Known rows, with every step that occurs:
zisa, nunav: [  1 -14 -10  -9   3 -33  -7 -18   1  -3   3  -7   0 -10   5   2  -5   0
 -10  -5   1  -2  -5 -13  -8   1  -9  11  -3   7   9  -4   4 -12  -6   5]
rodur, nunav, fako, ruvoz, zisa, memul: [ -4   4  16   9  -3  13   5  -9  11   6  16  -5   8  23 -12   3   5  -5
 -16   3  16  -7  12  -6  -7   4   6   2  35   7  18  -1  -4  -1  -7   5]
nunav, rodur: [  0 -10   1  -8  -2 -23  -9 -14  -6   6  10 -10   7   6 -21   3 -11  -1
   1   7   7 -12   0 -20 -12  -3  -1 -12   1   1   6   1  14  -1  -5   2]
buve, gatig: [  5 -10  -8   0 -25 -32  -4 -14  -3  15  -1 -19   6   2 -15   1   0 -10
  -9   7  10  -5   8  -8  -6  -5  -7 -11  -1  14  10   0   5 -12   3   4]
memul, tatu, nunav, fako: [  6 -10   4 -15  -3  -5  -9   0  17  14  15 -21   3  12  -6   5  -3   3
  -4  -3  -5  -6 -18  -5   0  -1  -3 -15   8  -7  11  -4  -3  -6  -7  15]
lodiv, buve, gatig: [  9 -11  -5  -3 -29 -32  -7  -9   3  11   3 -14   4  -3 -10  -1   1 -10
 -14  12   9  -1  10  -8  -4   2  -8 -19 -16   4   7  -1   3 -12   3   1]
gatig, ruvoz, fako, buve: [  2  -6   3  -7  18  30  -5 -18  -2 -16  -3   1   0   6   0  -1   5   1
 -11  19   6 -12   2   8  -4  17  14   3   3  -2   3   5   2   9  -8   3]
lodiv, ruvoz, rodur, memul: [ -2  -3  14   1   8  26   1 -14   7  31   1   1  13  12  20   0   2  -4
  -2  18  18  -5  20   2 -11   6   5   2  14   6   9  -2   6 -16   5   6]
gatig, ruvoz, rodur: [  8  -4  10  -2  -1  39   4 -18  -3  -7  -7 -12  -2  10  -2   3   0   0
  -7  16  11 -12  -4  -2 -10   8  15   0  29   0   4  -2   4   4  -1  10]
lodiv, buve, gatig, ruvoz, rodur, memul: [ 13  -4  18   7  -6  33   2 -10   5  30  -5 -15   2  14  15  -4   2   0
  -5  30  18  -3  15  12  -5  15  14  -3  10   1   0   4   9  12   5   7]
lodiv, ruvoz, fako, buve: [-10  -6  -4 -12  13  10  -8 -17   6  -5   4  10   9   3   9  -1  10  -9
  -9  17  10  -7  16   4  -6   9   7   1 -13   1   8   1  -1 -20  -5  -4]
fako, buve, gatig: [  3 -12 -11  -3 -15 -32  -9 -10  -4   0  -1 -17   7   1   2   0   6  -8
 -14  16   9  -4  12  -5  -6   0  -2 -13 -14  18  10   1   2  -9  -3  -7]
zisa, memul, tatu: [ 10 -12   1   6   4 -17   5  -8   1  14   8 -12  15  10  -3   3   1   8
 -13  12   2  -3  -6 -12   1   7  -6 -11  16   0  12  -8   2  -6   2  16]
tatu, nunav, zisa: [ -4  -6  -3 -19   0 -11 -16  -1  -4  -1  21 -19   7  -4 -11   1 -15  -3
  -4  -3   2  -8 -21 -11  -9   9   4   0  18   4   8  -2   0   2  -2   7]
zisa, nunav, fako: [  5 -11  -4  -8   2 -19  -4 -18  12   0   6 -18  -3  -4   4   5  -4   2
  -9  -9  -5  -4   2  -9 -11  -5 -13   7  -2   6  11  -4   3 -14 -15   6]
nunav, rodur, memul: [  1  -8  12   1  14 -18  -9 -12  -4  33  11  -6  14  13 -11  -1 -14   5
   5  11  10 -11  12 -12 -10   1  -1  -7   0   4   5   5  18   8  -2   5]
memul, rodur, ruvoz, fako: [  0   1  25  -6  18  33  12 -21   0   4   1   6  14  13  -5   2   1   5
  -4  15  10 -16   7   5   7  15  19  14   7  -6   7   4   9   1   2  18]
ruvoz, fako, buve: [ -7  -6  -2  -9  17   0  -4 -15   0 -11   1   5   7  -1  -2   0   4  -5
 -11  14   3 -13  10  -3  -4  10   1   4 -11   3   7   3   1 -11  -7   2]
fako, buve, gatig, ruvoz, lodiv: [  8  -8 -15   1   3   0 -21 -10   0   1  -9 -19  -2   9   0  -5   8  -1
  -6  21  10  -8   6  12  -4  14   8   8   3   6   7   9  -4  -1   0  -1]
tatu, memul, lodiv, ruvoz, fako, buve: [ -3  -4  -2 -16  12  39   1 -18  11  10   9  17  15   6  26  -4  10   4
  -3  25   5  -1  29   6   5  14  10  11 -17   5  15  -5 -14 -25   2   7]
memul, lodiv, ruvoz: [  2  -9  -6 -13  -6   7  -4 -18   0  16   9   1  16   3  14   0  10  -2
  -8   2   7   1  20 -10  -5   1  -2 -13  -2  -1  14  -7 -11 -30   5   3]
ruvoz, lodiv, buve: [  6  -9 -12  -6   7 -14 -19  -6   9   5   3   0   4  -6 -15  -4  -1  -5
 -11  11   3 -10   4  -8  -5  15 -12   1  -9 -12   9   2  -7 -20   2   8]
tatu, nunav, zisa, memul: [ -5  -3   0  -9   3 -28  -8   2  -3   0  23 -23  11   0 -10   1 -13   6
  -8   6   1   0 -18 -11  -8  16  10   9  25   9   8  -5   6   1  -1  11]
ruvoz, zisa, memul: [  4  -7   1   8  -7 -30  12  -7   3   2   1 -11   9  11 -18   2   4   0
 -12  10  10  -1  10 -16  -4   8   0  -3  24  16  10  -4   5   3   2   9]
tatu, nunav, fako, ruvoz, zisa, memul: [ -4   2  14  -3 -16 -19   0  -1  23   5  13 -21   5  29 -14   3   9   3
  -8   8   8  -3   0   3  -5  11  22  11  27  14  14  -1   3  -3  -3   8]
memul, rodur, ruvoz, lodiv, buve: [  9  -3  13  -6  15  22  -8  -8   8   4   3   3  12   9   1  -4   2   6
  -9  21   9 -13   7   1   7  24  10  11  -4 -18  10   5  -3  -6   5  13]
tatu, nunav, zisa, memul, lodiv, buve: [  0  -3   1 -18   6  -7  -4   5   2   3  31 -15  16  -5  12  -1  -6  14
 -12   8  -4   9  -1 -16  -2  25  11   2   7  -6   8  -8  -9 -10   3   9]
buve, gatig, ruvoz, zisa: [ 13  -9  -1   3 -27  -5   3 -13   0  11  -8 -21  -2  17 -19  -1   6  -8
  -5   8  18  -5   4   2  -1   3  10 -12  28  16   5   2   2  21   4   4]
rodur, ruvoz, lodiv, buve: [  6  -8  -2  -4  16  13 -11  -7   6  -1   0  -4   4   1   3  -3  -1   1
  -9  17   7 -16   2  -2   0  21   2  14  -5 -18  10   4 -10  -9   0   7]
memul, zisa: [ 11 -11  -5   0   9  -6   6 -17  -3   7   2  14   3  10 -11   1   8  -2
 -10   6   4  -3  -5 -14  -3   1  -1 -15   9   7  13  -2  -2 -25   5   9]
memul, lodiv, ruvoz, fako: [ -7  -2  -1 -15  11  24   5 -22   4  19   7  10  14   4  11   0  11  -3
  -2   4   5  -3  24  -1  -3   6   3   1  -1  -6  10  -4  -8 -33   6   9]
gatig, ruvoz, lodiv: [ 10  -7  -9  -1  10  10 -17 -14   0   4  -7 -11  -1   7 -18  -3   0   1
  -5  10   6 -12  -7   3  -6  14   2   8  20  -7   8   4  -4  -1   1  12]
gatig, buve: [  1  -7   2  -1  -7 -27 -24 -16  -7  -4   1 -18   2  -4 -17   3  -4   3
 -19  11  12  -7   5 -11  -6   0 -11   2   2   4  14  -4   4 -16  -1  -1]
ruvoz, rodur, memul, zisa: [  8  -4  15  10  32  35  18 -15   2  27  -3  15   8  20  12   1   6   3
  -2  17  11  -4  10  -5  -4   7   9  -1  20  10   9   1   4 -23   9  14]
memul, tatu, nunav, zisa: [  1 -12  -1 -19  10   6 -12   2  -1  10  25 -19  11   3  -1   2 -14   1
  -1  -5   0  -9 -32  -7   0   9   2  -9  26  -7   8  -5  -6   5   0  14]
buve, gatig, ruvoz: [ 13 -10  -3   2 -27  -8  -6 -17  -6  10  -5 -23  -1   8 -13  -1   1  -4
  -8  12  13  -5  -1   4  -6   2   7 -12  13  10   6   1   6   8   2   5]
lodiv, ruvoz, fako: [ -8  -4  -1  -9   4   6  -3 -20   6  11   3   8   9   4  -7   0   6 -10
  -4   9  11  -8   9   2  -8   5   2   2  -1  -2   8  -1   3 -22   1   7]
ruvoz, lodiv: [  1  -7 -14  -2  10 -14 -15 -11   2   9  -2  -6   5   0 -19  -2  -2  -4
  -5   5   3 -13   1  -9  -7   8 -11   9   6  -2  12   2  -3 -20   3  11]
rodur, memul, zisa: [ 12 -10   5  10  25   2   6 -14   0  32   4  17  10  16   0  -2   5   5
  -6  10   8  -2   6  -7  -1   5  -3 -12   8  10  12   2   2 -16   8  12]

Rows:
[ 15 -14  -8  -3  13  -8   5 -19   9   5   4  18  -5   2   6  -1   0  10
  -4  10  -1   5 -11  -7   4   5   1  15   1  15  16  -7  -2 -21   3  18]
tatu, memul, zisa, nunav
[ -2 -13  -5 -14  11 -42 -11 -17  -2   1   9 -11   1  -2  -2   3 -14   3
   2  -2   1  -5  -5 -18 -11  -2   0   9  -4   3   4  -1  16  -3  -9   2]
zisa, nunav, rodur
[  1 -13  -8  -8   2 -32   4 -14   7  -4  -1  -6   0  -1  -2   2  -1  -5
  -8  -8   6  -3   1 -13  -3   2  -6  11  13  12   7  -3   1   2  -3   5]
ruvoz, zisa, nunav
[ -3  -5   0  -6   9  16 -11  -7   2 -11  16  -5   2  -1   5   2  -3  -6
 -20   2   5  -9  12 -14  -9  -1 -11 -14  -4   1  15   0  -8  -7 -18  -5]
rodur, nunav, fako, buve
[  1   3  18   3  12   9  -1  -4   5  -4  21  -2  14   9   4   2   2   8
 -24  16   6   1  21 -12  -3  10   2  -9   2   4  14  -1   6  -5 -12   5]
zisa, memul, rodur, nunav, fako, buve
[ -2   1  13  -8  13  34  -9  -9 -13   7  27   3  17  -4 -11  -1 -15  -6
 -12  -3  13  -9  -2 -14  -3   8  -4 -12  27  -3  11  -1   0   4   0   9]
memul, rodur, nunav, zisa
[  2  -8   5  -7  -2  -4 -12 -23  15   1   9 -18   1  10   9   4   3   1
  -9  -5   1 -10  -2   5 -11  -1  -1  16   3   6  15  -2   1 -19 -12   2]
zisa, nunav, fako, ruvoz
[ 17 -11  -1  -2 -30  -6 -10 -11   0   7   0 -17  -2   4  -7  -3   2  -5
 -13  20  12  -1   0   3  -4   9   5 -17  -2  -2   3   2   1   7   2   1]
lodiv, buve, gatig, ruvoz
[  4  -6  11   9   2  -8  20  -9   1  -3  -1 -12  10  16  -2   3   4   5
 -10  16  14  -8   5  -9   2  14  15  10  28  10  11  -3   1  15  -1   9]
rodur, ruvoz, zisa, memul
[ 17 -11  -2   1   0   6   6 -16   5  13   4  18   2  12 -11  -2   3   6
  -4  18   4  -2  -5  -8   4   4   1  -7   6  14  18  -5  -4 -20   7  18]
tatu, memul, zisa
[ 18  -6   7   0  -5  14  14  -7   6   1   6  -5   8  12   6  -2  12  13
 -15  16   8   7  18  -9   3  23  14  -9  21  -3   6  -5 -10  11   5   9]
gatig, ruvoz, zisa, memul, lodiv, buve
[  4  -7  -1  -5   7  -6 -13  -8   3  16   2 -19   4  13  -3  -3  -7  -1
   7  23  12 -13   6  -1  -2  14  14  12  -9 -14   3   9   6  -3   0   1]
nunav, rodur, ruvoz, lodiv, buve, gatig
[ -1   0   7  -3   6  22  17 -15   4  13   5  -4  17   8  27   4  14   6
  -8  18   9   6  26 -10  -8  10  15   6  18   5  12 -11  -3 -34   7   9]
zisa, memul, lodiv, ruvoz, rodur
[  4 -13  -7 -10  10 -16 -10 -14  12 -16   6 -16  -2  -4  21   4   2   5
 -15   0  -6  -4   7  -7 -10   0  -9   7 -15   9  11  -2   0 -11 -21  -5]
zisa, nunav, fako, buve
[ -2  -1  22  -9  28  38   7 -17   0 -13   2   9  16  13  14   1   7   7
  -9  24  10 -16  13   8   9  20  24  13  -6  -1   7   6   5   3  -4   8]
memul, rodur, ruvoz, fako, buve
[  9  -7  14   6  30  17   1 -23  17  32  11   8   4  27  24   0  11  10
  -3   1   3  -2   5  11  -5   3   7  15   8   9  16   3   1 -27  -3   8]
rodur, memul, zisa, nunav, fako, ruvoz
[  1 -13  -2 -16  -2 -19 -11   0   6  11  13 -12   7   6  -7   3  -4   2
  -5  -1   1  -4 -23  -8   3   5   2 -11   6  -5  10  -4  -3  -3   2  14]
memul, tatu, nunav
[ 13  -6   8  -2 -21  26   3 -12   3   2  -6 -17  -5   7   5   0   4  -6
 -10  25  15  -4   4   4  -7  11  16  -7  10  -1   0   1   5   1   3   3]
lodiv, buve, gatig, ruvoz, rodur
[ -6  -2  15  -9   8 -29   9   3   3  -2  11 -19   6  24  -9   4  -8  12
   7  17  12  -4  -9 -13   0  17  37  17  24   6   3   2  15  24  -3   7]
tatu, nunav, rodur, ruvoz, zisa, memul
[ 19 -12  -3  -2  11   6   8 -19  21  10   6   6  -8  10   7   1   1  12
  -2   7  -7   4  -4  -4   0  -1  -3  12   3  14  18  -8  -2 -24  -6  17]
tatu, memul, zisa, nunav, fako
[ -2  -4  -3  -2  -7  -2 -10  -7   3   3  12 -17   2   2   4   1   0 -12
 -17   6   9  -5  16  -8  -7  -6  -8 -15  -8  10  14   3  -4  -8 -14  -7]
rodur, nunav, fako, buve, gatig
[  2   1  11  -3  -6  12  -7  -7   4   9  15  -9   9   8   2   1   3  -6
 -17   9  12  -2  25  -5  -1  -2  -1 -18  -7  10  14   3   3  -6  -9  -1]
memul, rodur, nunav, fako, buve, gatig
[  9 -14 -11  -4  21 -21   5 -20   1   1   3  13  -3   0   7   2   5   3
  -9  -3  -1   4 -10 -13  -2   3   0   6   3   9  11  -4   0 -28   1   9]
memul, zisa, nunav
[  7  -2  14   5  -6 -24   5 -11   0   8   7  -5  18  10 -14   1   2  10
 -16  17   7   2  12 -12  -2  11   3  -5   9  10  11  -4  15  -8   5  16]
zisa, memul, rodur
[ 10  -6 -13   4  -6  -3 -15 -14   0  16 -10 -23  -2  10 -17  -4   3  -5
  -1  13  10  -8  -2   9  -5   9   4   8  18   2   7   6   0  -3   5  10]
buve, gatig, ruvoz, lodiv
[  3  -8   4  -9  22   8 -15  -8   3   3   6  -6   6   9  -4  -2 -10   4
   5  20   7 -19   1  -8  -4  18  12  13  -6 -22   5   7   2  -1  -4   3]
nunav, rodur, ruvoz, lodiv, buve
[ -2   3  15   4   4 -11   2  -7  -6   8  17   6  15   4 -12   0  -4   4
 -21  11  12   3   9 -17   0  10   1  -5  15   3  13  -3   9  -6   3  15]
zisa, memul, rodur, nunav
[ 15  -9   1   0 -18  10  -9 -13   5  -1  -1 -30  -3  14   5   0   9   1
 -12  17   6  -5  10   9  -7   2   6 -15   1  12   8   3   2   9 -13  -5]
nunav, fako, buve, gatig, ruvoz
[ -2  -4  -6  -2   4   2 -23 -17   4  10   1  -5   9  14 -17  -2   6  -6
  -5   8  10 -19  -1   5  -8  11   1  16  11  -2  16   5  -7 -25   5   7]
fako, ruvoz, lodiv
[  9   0  16   3  19   8  -2  -5   9   4   4  -2  16  12   2  -3   5  16
 -12  30   8  -5  10   0   7  31  16  18   3 -13  10   3   3  -9   6  16]
zisa, memul, rodur, ruvoz, lodiv, buve
[ 11 -10  -6  -8 -21 -13   1 -11   2  21   6 -11  11  -3   8  -2   7  -3
 -13   7   5   4  24 -12   1   3  -6 -17 -18   0  10  -3  -9 -23   7   2]
memul, lodiv, buve, gatig
[  2  -9   1  -6   2 -38  -2   4   7  12  14 -17   9   9  -5   3  -3  10
  -9   9   0   3 -20  -8   4  12   8  -2  13   0  10  -7   3  -4   4  18]
zisa, memul, tatu, nunav
[ -1 -12   5 -13  20 -13  -3 -20  -5  -5   8 -14   1   4  14   4 -14  10
   5   5   5 -12  -9 -12  -6   5  15  22  -1  -2   4   1  13   7 -11   1]
zisa, nunav, rodur, ruvoz
[  1  -9   3  -5   0 -36   8   8  13  11  10 -14   9  18 -12   2   1   7
  -6   5   5   3 -15 -11   8  14  11  -2  27   5   8  -6   0  10   5  17]
ruvoz, zisa, memul, tatu, nunav
[ 18 -10  -1  -7 -22  12  -2 -14  -1  15   3 -14   5   4  11  -3   8   4
 -12  13   7   4  14  -1   1  10   7 -18  -5  -5   5  -1 -10  -4   6   4]
memul, lodiv, buve, gatig, ruvoz
[  6  -9 -15  -1 -10 -27 -16  -5   9  17  -2 -14   3  -3 -12  -5   1 -10
  -8  13   7  -4  11  -3  -4  10  -9   1 -12  -4   8   4  -3 -22   6   5]
ruvoz, lodiv, buve, gatig
[ -2   1  12  -6  19  83  -1 -11 -15  -8  15  -8   1   2   5   1 -17  -7
  -8   5  15 -15 -15  -7 -12  13  12   2  53  -7   5  -1  -5  15  -5   7]
gatig, ruvoz, rodur, nunav, zisa
[  6 -12   1 -11   8  -8  -3 -16   1  -5   2 -11  -7  12  -8   1  -9   6
   6   1  10  -5  -8  -9  -8   6  17   9  24   3  -2   2  13  30  -8   2]
gatig, ruvoz, zisa, nunav, rodur
[ 14  -3  21  -2  17  67   7 -12   4  24   3   0   9  12  33  -3   5  12
  -7  22   9  -2  23   1  -2  22  14  -2  11 -11   3   0  -6   2   6  11]
gatig, ruvoz, rodur, memul, lodiv, buve
[-12  -8   7 -17  47   7   1 -20  -2 -19   6  -1   2   3  27   3  -7   9
   6  15   3 -15   0   0  -2  15  26  36 -14  -5   0   7  13   8 -17  -3]
zisa, nunav, rodur, ruvoz, fako, buve
[  6 -10  -1  -6  -3  -1 -10 -10   8  -9   8 -16   5   4   2   3   4  -1
 -16   8  -1 -11  13  -8 -10  -1 -10 -15 -10   8  13  -1  -2 -10 -16  -3]
nunav, fako, buve
[ 10 -15   9   6  15   6  -3  -9   2  41   7  -5  18  14   6  -1  -4   5
  -5   5   7  -9   1  -2   3   4 -13 -15   9  -3  11  -1  -1   4   3  16]
rodur, memul, tatu
[  8 -12   3   3  16   8   3  -6  -6  14  21 -19  20   6   0   2  -8   8
  -8   7   1  -7 -15 -12  -3  11  -5  -9  36  -1  10  -9  -1   5   0  15]
nunav, zisa, memul, tatu
[ -8   3   3  -1  14  31 -23 -13  10  14  13  -4   4  15 -13  -1   0  -9
  -9  -2   9 -19   4   2 -10   4  -5  13  18 -11  20   6 -13 -25  -6   6]
rodur, nunav, fako, ruvoz, lodiv
[ -5   0   1  -3  23  26   6  -8 -16  10  30  -6  19  -5  11   1 -11   5
 -15  -2   4   1   8 -24  -5  13  -4   0  31  -2  14  -7 -12  -8  -1   9]
rodur, nunav, zisa, memul, lodiv
[  0  -6  -5 -14 -20 -35 -14   1  14   1   7 -31  -1   7   2   2   4  -3
  -9   9   1   0   4   0  -6   0   7  -6 -16  17  11   3   3 -10 -11  -4]
tatu, nunav, fako, buve, gatig
[ -6  -5  -1  -8  13  24 -11  -9 -16   1  25  -5   9 -10  -9   0 -20 -12
 -13  -6  10 -12 -10 -19 -10   4 -10  -9  26  -2  11  -2  -7   3  -5   4]
rodur, nunav, zisa
[ 17  -1  16  12 -22 -10  15  -9   3  16  -5 -18   9  27 -19  -2  11   7
  -7  23  19   7  14   5   5  13  22  -5  36  19   5   1  16  22  10  14]
buve, gatig, ruvoz, zisa, memul, rodur
